Each row was made from one small tree. The marks that hang from a mark follow it in brackets, in alphabetical order. Every link used is in the known rows. Write each row's tree.
Known rows
puti(sofus(begire(tikom))): [ 15  -4  -6   8  14 -25   9  -2 -14 -23   1  -1  31 -11  -2 -27 -27 -14]
tikom(begire(sofus(puti)) mevag tafa): [ -4 -23  -7  -6  16 -16  -8   2 -33   0 -33   6  13  -9  13 -16 -31   4]
begire(sofus(puti ribim) tikom(mevag)): [ 19 -10  -4   8  21 -22  -2  -7 -26 -14 -23   6  15  -9   5 -21 -44   0]
tafa(kanana tikom(begire)): [-18 -35 -11  -9   8 -23  -1   8 -17   4   1  -4  28  -3   1 -19   0   0]
puti(sofus(begire(tikom(mevag tafa)) ribim)): [ 23  -9  -4   5  19 -24   4   5 -27 -27 -15   5  16 -12  12 -26 -42  -3]
kanana(tafa(tikom(begire(sofus)))): [-13 -42  -9  -8  11 -24  -1   2 -23   3  -7   1  23  -5   0 -15  -4   8]
tafa(tikom): [ -6 -14  -9  -5   6 -27   4   9 -12  -3  -1  -7  22  -2  -5 -21  -7 -13]
sofus(begire(tikom) puti ribim): [ 25   7  -4  12  15 -30   7  -6 -17 -29 -11   6  20 -12  -6 -25 -35  -7]
sofus(begire): [  1  -6  -7   5   7 -27   7   6 -13 -17  -4   0  22  -7  -5 -23 -16 -15]
tikom(mevag tafa(kanana)): [-15 -31 -11  -5   8 -17  -5  18 -23   1 -16  -7  22  -3  12 -19  -7  -4]
begire(sofus): [ -1 -14  -8   4   8 -23   1   3 -15  -5  -7  -1  16  -7   0 -18 -17 -13]
begire(tikom): [ -6  -8  -8   7  10 -18   6   2 -10  -5 -14  -7  31  -3   0 -27 -15 -22]
puti(sofus): [  6  -8  -7  -1   8 -26   4   5 -11 -10  10  -3  27  -9  -1 -21 -20 -17]
sofus(ribim): [  5  -5  -7   4   8 -28   4   6 -11 -12  -1   1  15  -7  -1 -21 -23 -16]
mevag(tikom(begire(sofus))): [ -8 -26  -7   4  15 -11   1  -1 -25   3 -27   2  13  -6  10 -21 -22  -6]
kanana(tafa(tikom(begire(sofus(puti)) mevag))): [ -6 -42  -8 -11  18 -23  -7  -2 -32   2 -17   4  25  -6   2 -14 -17  18]
tafa(kanana tikom(begire(sofus))): [-12 -41 -10  -6  10 -23  -4   3 -23   3  -3   0  20  -5   3 -15  -5   7]
tafa(tikom(begire(sofus(puti)) mevag)): [ -1 -27  -7  -9  18 -22  -6  -3 -30   1 -20   5  19  -6   4 -16 -28   9]

Which tree is each row?
[ 20  -2  -4   7  18 -24   1   3 -28 -25 -30   6  14 -10   7 -25 -40   0]
sofus(begire(tikom(mevag tafa)) puti ribim)
[-10 -17  -8   1  12 -12   1  10 -22  -2 -33  -7  25  -2  12 -27 -20 -15]
begire(tikom(mevag tafa))
[ 21  -2  -5   6  12 -31  -1  -4 -19 -16  -5   7   7 -13  -3 -15 -34  -3]
begire(sofus(puti ribim))
[ 14 -23  -6   5  18 -20  -8   2 -33 -12 -26   3  11 -10  13 -17 -32  12]
begire(sofus(puti ribim) tikom(mevag tafa(kanana)))
[  9 -19  -5   0  20 -24  -6  -6 -29  -7 -19  13  11 -11   8 -17 -44   5]
tikom(begire(sofus(puti ribim)) mevag)
[ 12 -10  -5   2  15 -27  -3  -8 -22 -10 -10  12   9 -13   2 -16 -37   1]
tikom(begire(sofus(puti ribim)))
[ 14 -13  -4   6  19 -19  -1  -8 -29  -8 -25  10   4 -12   7 -18 -39   4]
mevag(tikom(begire(sofus(puti ribim))))
[  9 -30  -7  -6  15 -32  -3  -4 -27  -8  -4   8  14 -11  -2 -12 -21  18]
kanana(tafa(tikom(begire(sofus(puti ribim)))))
[  4 -32  -7  -4  17 -21 -11   4 -36  -6 -22  10   7 -11  16 -12 -32  17]
tikom(begire(sofus(puti ribim)) mevag tafa(kanana))
[-12 -35 -11  -8   9 -23  -3  13 -20   1  -4  -8  27   0   2 -19  -4   1]
tafa(kanana tikom(mevag))
[ 10 -27  -6   2  16 -17  -6   2 -36  -7 -27   7   0 -13  16 -14 -27  16]
mevag(tikom(begire(sofus(puti ribim)) tafa(kanana)))
[ 27   0  -4  11  16 -30   9  -3 -15 -30   4   5  22 -13   0 -26 -37 -10]
puti(sofus(begire(tikom) ribim))
[ 17 -15  -6   6  17 -24  -2   6 -30 -24 -23   4  17 -10   9 -22 -30   9]
sofus(begire(tikom(mevag tafa(kanana))) puti ribim)
[-24 -39 -10  -8  10 -13  -7  15 -27   7 -22  -2  24  -3  17 -20 -10   0]
tikom(begire mevag tafa(kanana))
[-21 -30 -11  -5   6 -17  -3  13 -20   4 -12  -3  24  -6  11 -19  -3  -5]
tikom(begire tafa(kanana))
[ 22  -1  -4   9  20 -26   3  -4 -23 -26 -21   7  21 -10   0 -27 -42  -2]
sofus(begire(tikom(mevag)) puti ribim)
[  7 -37  -7  -7  19 -27 -10  -2 -33  -5  -9   9  13  -9   7 -13 -29  22]
tafa(kanana tikom(begire(sofus(puti ribim)) mevag))
[ -7 -36  -9  -6  15 -16 -11   5 -35   2 -25   4  17  -9  15 -13 -21  13]
tikom(begire(sofus(puti)) mevag tafa(kanana))
[ 19 -10  -4   5  19 -20  -4  -1 -31 -14 -33   5   8 -10  12 -20 -42   2]
begire(sofus(puti ribim) tikom(mevag tafa))
[  4 -23  -7  -3  13 -29   0  -1 -22  -5  -6   7   7  -7   3 -16 -26   2]
tafa(tikom(begire(sofus(ribim))))
[ -2 -27  -6  -2  16 -19  -5   6 -31  -3 -28   9   2  -8  19 -17 -37   2]
tikom(begire(sofus(ribim)) mevag tafa)
[ 13 -15  -4   3  17 -17  -2  -1 -34  -8 -34   9  -3 -13  14 -16 -37   6]
mevag(tikom(begire(sofus(puti ribim)) tafa))
[  0 -14  -7   0  14 -22  -2  -6 -21  -3 -13   6  20 -10   1 -16 -27  -3]
tikom(begire(sofus(puti)))
[ -5 -41  -9 -10  17 -22 -10   0 -32   2 -12   4  22  -6   5 -14 -18  17]
tafa(kanana tikom(begire(sofus(puti)) mevag))
